Every row comes from one small tree of marks. The marks that hang from a mark follow it in brackets, in alphabetical order. Every link used is in the known rows. Which tree was each row made from?
Known rows:
zuto[pizi]: [ 0.56  4.87 -0.69 -4.81 -4.59 -2.64 -2.75 -1.46 -0.21 -0.69 -0.91  3.26
 -1.63 -1.02  0.29  1.23 -0.05 -1.75  2.62]
pize[pizi[bita dase kupe romezab zuto]]: [-2.13  1.39 -1.37 -2.84 -2.86 -1.54 -1.43 -0.04  0.23 -1.12 -0.26  1.40
 -1.68  6.74 -0.18  0.89  2.44 -0.52  1.61]
dase[pizi[bita kupe pize romezab zuto]]: [-2.07  3.80 -0.78 -2.47 -2.48 -1.46 -1.50 -0.71  2.06 -1.13 -0.83  3.65
 -1.56  3.81  0.71  2.22  1.65 -1.07  1.55]
zugi[pizi[dase zuto]]: [-0.17  1.93 -1.21 -4.34 -3.68 -2.23 -3.11 -0.73  0.20 -1.52 -1.28  2.91
 -0.83  2.48 -0.27  0.98  1.73 -2.27  1.85]
pizi[bita dase pize zuto]: [-2.78  1.44 -2.56 -3.37 -2.58 -1.42 -4.09 -0.76  2.43 -1.36 -0.24  0.91
 -0.92  2.62  0.12  1.31  0.50 -2.69 -0.29]
latasa[zugi[pizi[romezab]]]: [-0.68  3.17 -0.79 -4.13 -3.24 -0.76 -1.59 -0.30 -1.97 -1.29 -1.50  3.63
 -0.60 -0.38 -0.80  0.96  1.83 -0.70  2.24]
tivez[pizi[kupe]]: [ 0.30  3.50 -0.47 -3.44 -2.45 -1.96 -1.95 -0.88  0.28 -0.96 -1.50  3.88
 -1.85 -0.32  0.39  1.41  0.30 -1.35  3.22]
movet[pizi[dase kupe pize romezab]]: [-1.01  1.57 -1.60 -3.12 -2.37 -2.72 -1.59 -0.30  0.67 -1.35 -1.01  0.68
 -0.80  2.07  0.38  1.19 -0.21 -1.09  2.43]
tivez[pizi[bita dase kupe pize romezab]]: [-1.38  0.61 -1.67 -1.41 -1.35 -1.49 -1.61 -0.45  3.52 -1.01 -1.50  1.14
 -1.34  1.28  1.41  1.93  0.70 -2.07  0.38]
zugi[pizi[bita pize zuto]]: [-0.68  1.78 -1.21 -4.95 -3.75 -1.67 -3.65 -1.19  0.72 -1.48 -1.07  2.86
 -1.19  2.33  0.42  1.09  2.12 -1.60  0.91]
zugi[pizi[dase kupe zuto]]: [-0.78  1.18 -1.37 -3.58 -3.10 -1.88 -2.06 -0.37  0.56 -1.41 -1.35  2.13
 -1.83  2.39 -0.15  0.57  1.63 -1.58  1.35]
movet[pizi[bita dase kupe pize romezab]]: [-1.64  0.90 -1.53 -3.07 -2.45 -2.07 -1.89 -0.32  0.46 -1.32 -0.97 -0.03
 -0.80  3.00  0.77  0.85 -0.18 -0.48  1.75]
romezab[pizi[pize]]: [ 0.37  3.54 -1.16 -4.68 -3.51 -2.39 -1.91 -2.12 -0.84 -1.28 -1.45  3.49
  0.66 -2.11 -0.34  1.87  1.16 -3.04  3.00]
bita[pizi[kupe]]: [ 0.14  3.75 -0.57 -4.89 -3.98 -2.22 -2.93 -0.82 -3.19 -1.03 -1.61  3.61
 -1.04  0.63 -0.45 -0.15 -0.27 -0.55  4.87]
bita[pizi[dase pize zuto]]: [-0.31  2.40 -2.03 -4.17 -3.79 -2.72 -4.52 -0.92  0.57 -1.19 -1.44  2.91
  0.03  2.17 -0.71  0.89  0.26 -2.10  3.37]
romezab[pizi[bita dase pize]]: [-0.65  1.85 -1.78 -3.62 -3.21 -1.79 -2.31 -1.73  0.04 -1.28 -1.80  1.53
  0.93 -1.34  0.02  1.61  0.77 -3.41  1.73]
zugi[pizi[bita dase kupe pize romezab zuto]]: [-2.04 -0.68 -1.93 -2.50 -2.32 -1.38 -1.64 -0.30  2.62 -1.40 -1.06  0.67
 -1.62  4.17  0.87  1.09  2.42 -1.29 -0.91]
tivez[pizi[dase zuto]]: [ 0.14  2.70 -1.28 -3.04 -2.67 -2.32 -3.24 -0.89  2.21 -1.07 -1.21  3.81
 -0.71  2.35 -0.12  1.97  0.88 -1.95  2.45]
dase[pizi[pize zuto]]: [-0.48  5.81 -0.77 -3.99 -3.42 -2.44 -3.31 -1.23  1.45 -1.29 -1.28  5.27
 -0.81  1.01 -0.15  2.63  1.04 -2.96  3.54]
dase[pizi]: [ 0.10  6.90  0.19 -4.50 -3.78 -2.34 -2.84 -1.10 -1.58 -1.31 -1.68  5.42
 -0.54 -0.51 -0.02  2.08  0.16 -3.09  5.02]

Write each row's tree:
[-2.40  2.26 -1.59 -3.78 -3.10 -1.22 -3.61 -0.66 -0.21 -1.30 -0.05  1.76
 -0.85  4.32 -0.30  0.65  0.48 -1.28  0.80] : pizi[bita dase zuto]
[-2.85  1.15 -2.26 -1.57 -1.03 -1.89 -0.42  0.02  2.32 -1.32 -0.55 -0.08
 -1.71  0.07  0.79  1.49  0.14 -3.13 -0.14] : pizi[dase kupe pize romezab]
[-1.74  4.33 -0.50 -2.64 -2.47 -1.50 -1.34 -0.69  0.85 -1.18 -1.41  3.22
 -1.34  1.13  1.11  2.12  0.84 -2.08  2.21] : dase[pizi[bita kupe pize romezab]]
[-4.17 -0.53 -2.63 -1.21 -1.16 -0.93 -1.07 -0.01  3.64 -1.16  0.31 -0.42
 -2.01  5.41  0.76  1.19  1.40 -0.83 -2.14] : pizi[bita dase kupe pize romezab zuto]
[-1.20  0.67 -1.10 -3.54 -3.32 -1.55 -2.27 -0.59  0.49 -1.44 -0.83  2.07
 -0.56  5.45  0.47  1.01  2.44 -1.01  0.31] : zugi[pizi[bita dase romezab zuto]]
[-1.67  4.40 -0.86 -3.22 -2.94 -1.48 -2.60 -0.85  1.53 -1.15 -1.28  3.81
 -1.82  1.80  0.34  1.88  1.01 -1.70  2.34] : dase[pizi[bita kupe pize zuto]]
[-0.54  2.38 -1.41 -4.42 -3.63 -1.72 -2.36 -2.13  0.13 -1.16 -0.85  3.23
  0.45  1.57 -0.40  1.67  2.01 -1.40  1.61] : romezab[pizi[bita pize zuto]]
[-1.07  5.14 -0.74 -3.97 -3.45 -1.81 -3.61 -1.21  1.15 -1.27 -1.22  4.58
 -0.78  1.91  0.24  2.32  1.00 -2.36  2.83] : dase[pizi[bita pize zuto]]
[-0.42  2.41 -1.25 -3.70 -3.75 -2.57 -3.07 -0.71 -0.70 -1.11 -0.83  3.33
  0.34  5.44 -0.60  0.76  0.99 -0.53  3.33] : bita[pizi[dase romezab zuto]]
[-1.32  2.24 -1.39 -3.00 -3.26 -1.83 -1.28 -1.07  2.24 -0.58 -0.68  0.98
 -2.46  0.59  1.43  1.29  0.61 -0.78 -0.17] : zuto[pizi[bita kupe pize romezab]]
[-1.69 -0.05 -2.00 -3.26 -2.80 -1.40 -2.72 -0.45  2.10 -1.44 -1.50  0.84
 -1.87  2.11  0.50  0.73  1.71 -1.89 -0.13] : zugi[pizi[bita dase kupe pize zuto]]
[-1.29  1.02 -2.08 -2.66 -2.79 -2.36 -2.39 -0.42  1.48 -1.05 -1.06  1.95
 -0.73  4.10 -0.23  0.83  0.94 -0.84  2.06] : bita[pizi[dase kupe pize romezab zuto]]
[-1.24  1.08 -1.92 -2.91 -2.65 -1.45 -1.29 -1.37  0.31 -1.16 -1.84  0.76
 -0.09 -1.46  0.15  1.19  0.70 -2.75  1.25] : romezab[pizi[bita dase kupe pize]]
[-1.70  1.26 -2.04 -2.00 -2.88 -1.87 -1.35 -0.67  3.35 -0.64 -1.05 -0.25
 -2.17  0.46  1.42  1.33  0.20 -1.79 -0.72] : zuto[pizi[bita dase kupe pize romezab]]
[-1.38  4.99 -0.20 -3.51 -3.30 -1.33 -2.24 -0.78 -0.30 -1.09 -1.15  4.43
 -1.78  3.06  0.07  1.43  1.00 -0.73  3.11] : dase[pizi[bita kupe zuto]]
[-2.07  2.40 -1.53 -2.79 -2.42 -2.10 -1.61 -0.44  0.95 -1.28  0.59  2.43
 -0.44  5.91 -0.37  1.54  1.44 -1.29  0.71] : pizi[dase romezab zuto]
